Each row comes from the steps of one path. Every step used is in the known rows, and no mark comes twice. Write the path behind each row, first mark first.
Known rows:
bilal, dovu, gapate, geme: [ 1.12 -3.02 -1.81 -0.57 -0.81  3.76  3.51  4.66  1.30 -6.97 -1.08 -0.56
  2.53  1.10 -0.48  0.35  0.84 -3.05]
dovu, gapate: [ 0.53  0.13 -1.65 -0.69 -1.03  1.52  0.57  0.83 -0.71 -1.94  0.64 -0.25
  1.17  0.90 -1.44  0.12  0.25 -0.66]
begozat, dovu: [ 1.00 -0.15  0.44  1.17 -2.09  1.73 -2.03 -0.40 -0.73 -1.31  0.11 -0.57
 -0.66  0.58 -0.48  0.89  1.37  0.40]
gapate, geme, tumus, loleg, bilal, dovu: [-0.93 -6.13 -1.25  0.29 -2.30  3.22 -0.36  8.54  1.24 -4.51 -1.68 -0.45
  3.34  2.00  4.28  0.16  1.14 -0.60]
bilal, dovu, gapate: [ 0.19 -0.54 -0.92  0.63 -3.98  3.24 -1.16  3.06  0.46 -5.59  0.11 -1.40
  2.45  0.69  0.53 -0.14  0.49 -1.95]
loleg, begozat, dovu, gapate, geme: [ 3.02 -2.58 -2.41 -0.12 -3.52  4.92  3.54  0.85  0.34 -5.78 -1.94 -0.29
  0.02  3.33 -3.45  1.35  3.03 -0.05]
taso, tumus, dovu: [ 1.60  2.25 -0.02  1.47 -0.26 -0.59 -4.33  0.16 -0.27  0.47 -1.18 -1.07
  0.46  0.97  1.77 -0.60  0.65  2.22]
begozat, dovu, gapate, geme, tumus: [ 2.59 -4.88 -1.20 -0.25 -0.18  5.28  2.05  6.32  0.05 -4.97 -1.37 -0.37
  0.24  1.20 -0.91  0.98  2.39 -0.29]
tumus, loleg, bilal, geme, begozat, dovu: [-1.27 -3.16  0.25  1.67 -8.96  1.22 -3.28  6.09 -1.74 -0.83  0.36  0.01
  1.97  2.68  3.75  2.50  1.01  1.87]
geme, begozat: [ 0.63  0.12  0.87 -0.08 -2.02  0.50  0.58  3.89  1.34  1.46 -0.45 -0.44
 -1.14  0.18  0.91 -0.15 -0.24  0.85]
gapate, geme: [ 0.79 -2.49 -0.81 -1.26  3.12  0.38  4.81  1.47  0.57 -1.52 -1.23  0.78
 -0.02  0.24 -0.86  0.58  0.41 -1.10]
loleg, bilal, dovu, gapate: [-1.08 -1.54 -1.93  0.15 -4.38  2.16 -4.64  3.35 -0.48 -3.97  1.18 -1.89
  3.69  1.85  1.83  0.33  0.97 -4.20]
gapate, dovu: [ 0.58 -2.11 -0.64 -0.68  3.08  0.79 -1.01  2.21 -1.22 -1.91 -0.39 -0.57
 -1.00  0.10 -0.92  0.21  0.88  0.97]
bilal, geme, begozat, dovu: [ 1.05 -2.57  2.40  1.59 -6.92  1.82 -1.28  4.92 -0.05 -0.61 -0.31 -0.43
 -0.22 -0.12  1.77  1.90  0.88  0.85]
taso, tumus, loleg, gapate, geme: [-1.31  1.47 -1.91 -1.51  2.08  0.11  1.87  0.05  1.66 -2.13 -1.82  1.71
  1.47  3.21  2.68  0.20  1.52  3.28]
tumus, dovu, gapate, geme: [ 3.25 -1.08 -3.30 -0.47 -0.39  2.42  3.43  2.72 -0.60 -4.18 -1.29 -0.25
  1.01  1.78 -2.05  0.21  1.08 -0.19]
bilal, geme, tumus, dovu: [ 1.47 -4.13  1.45  1.95 -5.80  1.19 -3.73  5.81 -0.36 -1.05 -1.62 -0.39
  1.74 -0.84  3.38  0.17  0.78  2.02]
loleg, bilal, dovu, gapate, geme: [-0.29 -4.33 -2.71 -1.03 -1.22  2.69  0.01  4.96  0.26 -5.47  0.03 -0.90
  3.84  2.31  0.95  1.04  1.47 -5.28]

Write each row's path:
[-2.24 -2.91  0.13  0.41 -6.65 -0.34 -0.97  6.53 -1.02  0.51  0.00  0.53
  2.97  1.97  4.30  1.65 -0.09  1.27]
tumus, loleg, bilal, geme, begozat
[ 2.22 -2.40 -2.15 -0.57  0.16  3.80  3.64  2.23 -0.91 -5.23 -0.56 -0.10
  0.24  1.93 -2.64  1.78  2.06 -1.44]
begozat, dovu, gapate, geme
[ 1.58 -3.97 -3.18 -0.72 -3.53  5.33  6.20  5.80  1.49 -5.60 -3.10  0.79
  1.76  3.50 -0.63 -0.47  1.93  3.53]
dovu, gapate, geme, tumus, loleg, begozat
[ 1.47 -5.62 -0.78 -0.31 -1.38  5.21  2.26  8.50  2.22 -6.56 -1.92 -0.88
  2.47  0.52  1.17 -0.26  1.50 -2.14]
bilal, dovu, gapate, geme, tumus
[ 2.53 -2.60  0.34  0.22 -0.96  2.73  3.11  4.60  1.17 -1.49 -1.47 -0.18
 -2.28  1.10 -0.49  1.32  1.47  0.12]
gapate, geme, begozat, dovu
[ 1.42 -2.11 -2.46 -1.92  2.14  2.05  5.56  2.46 -0.10 -3.69 -0.48  0.54
  1.27  1.19 -2.09  0.81  0.77 -1.69]
dovu, gapate, geme
[ 2.02 -1.16 -0.89 -0.78 -2.19  2.18 -1.66  3.62  2.08 -1.56 -2.32  0.57
 -0.11  1.06  2.41 -0.79  2.28  2.05]
loleg, gapate, geme, tumus, dovu
[ 1.28 -4.80 -2.25  0.68 -6.91  7.14  4.04  8.01  2.84 -8.63 -3.67 -0.37
  3.09  3.40  1.02 -0.67  2.07  1.98]
bilal, dovu, gapate, geme, tumus, loleg, begozat
[-1.63 -3.19 -2.06  1.02 -6.19  4.18 -4.19  8.16  0.02 -5.32 -0.07 -1.34
  4.88  2.67  4.20 -0.28  1.05 -0.12]
geme, tumus, loleg, bilal, dovu, gapate
[ 1.69 -2.47 -1.59 -1.94  0.16  2.68  6.37  5.79  1.35 -2.08 -1.12  0.02
  0.04  1.44 -1.34  0.36  0.59 -0.74]
dovu, gapate, geme, begozat
[-0.73 -5.13 -3.64 -1.44 -0.32  3.06  2.44  7.56 -0.66 -3.39 -0.90  0.59
  3.37  3.33  1.58  0.52  1.36  0.07]
dovu, gapate, geme, tumus, loleg, bilal
[ 0.21 -2.52 -0.26 -1.97  0.90  1.81  0.48  3.54  2.77 -1.28 -1.79  1.09
 -0.30  0.61  2.38 -0.26  1.89  0.65]
loleg, gapate, geme, tumus
[-1.40 -3.57  1.13 -0.22 -5.06 -1.03 -2.96  5.97 -0.33  2.27  0.56 -0.18
  1.86  0.65  3.80  1.61  0.18 -1.75]
loleg, bilal, geme, begozat
[ 2.08 -4.32 -0.97  1.41 -5.06  5.57  2.87  4.59  1.44 -5.02 -3.36  0.49
 -0.46  3.18  0.04  0.60  2.88  4.51]
gapate, geme, tumus, loleg, begozat, dovu
[-1.13 -4.54  1.04  1.20 -5.13  1.72  0.71  6.53 -0.34 -1.58 -1.25  1.14
  2.66 -0.01  3.63  0.59  0.06  3.58]
bilal, geme, tumus, loleg
[ 2.91 -3.89 -0.58  0.47  0.18  2.24  1.50  5.72  0.84 -1.88 -2.55 -0.14
 -0.09  0.12  1.24 -0.53  1.25  1.45]
gapate, geme, tumus, dovu
[-1.11 -5.31 -1.85 -0.74  0.93  1.46  1.69  6.65  0.00 -1.51 -1.18  0.92
  2.15  2.20  2.74  0.58  1.03  0.71]
gapate, geme, tumus, loleg, bilal
[ 1.24 -4.55 -1.39 -0.10 -2.60  3.80  5.12  4.95  2.15 -3.81 -3.61  0.95
  0.47  2.62  0.61 -0.42  1.52  4.04]
gapate, geme, tumus, loleg, begozat
[ 2.38 -1.62 -3.67  0.36 -5.03  5.71  5.27  1.37 -0.15 -7.69 -2.19  0.41
  0.95  4.80 -3.00  1.20  2.67  2.73]
tumus, loleg, begozat, dovu, gapate, geme
[ 0.73 -3.95 -2.59 -1.03  0.14  4.21  6.07  7.06  0.30 -4.81 -1.91  1.03
  2.24  1.98  0.23  0.05  0.96  2.20]
dovu, gapate, geme, tumus, loleg
[ 0.02  1.52 -0.32 -0.19 -1.83  2.32  0.53  3.47  2.37 -1.96 -2.06  0.83
 -0.53  3.79  2.98  0.89  2.48  4.32]
taso, tumus, loleg, gapate, geme, begozat, dovu
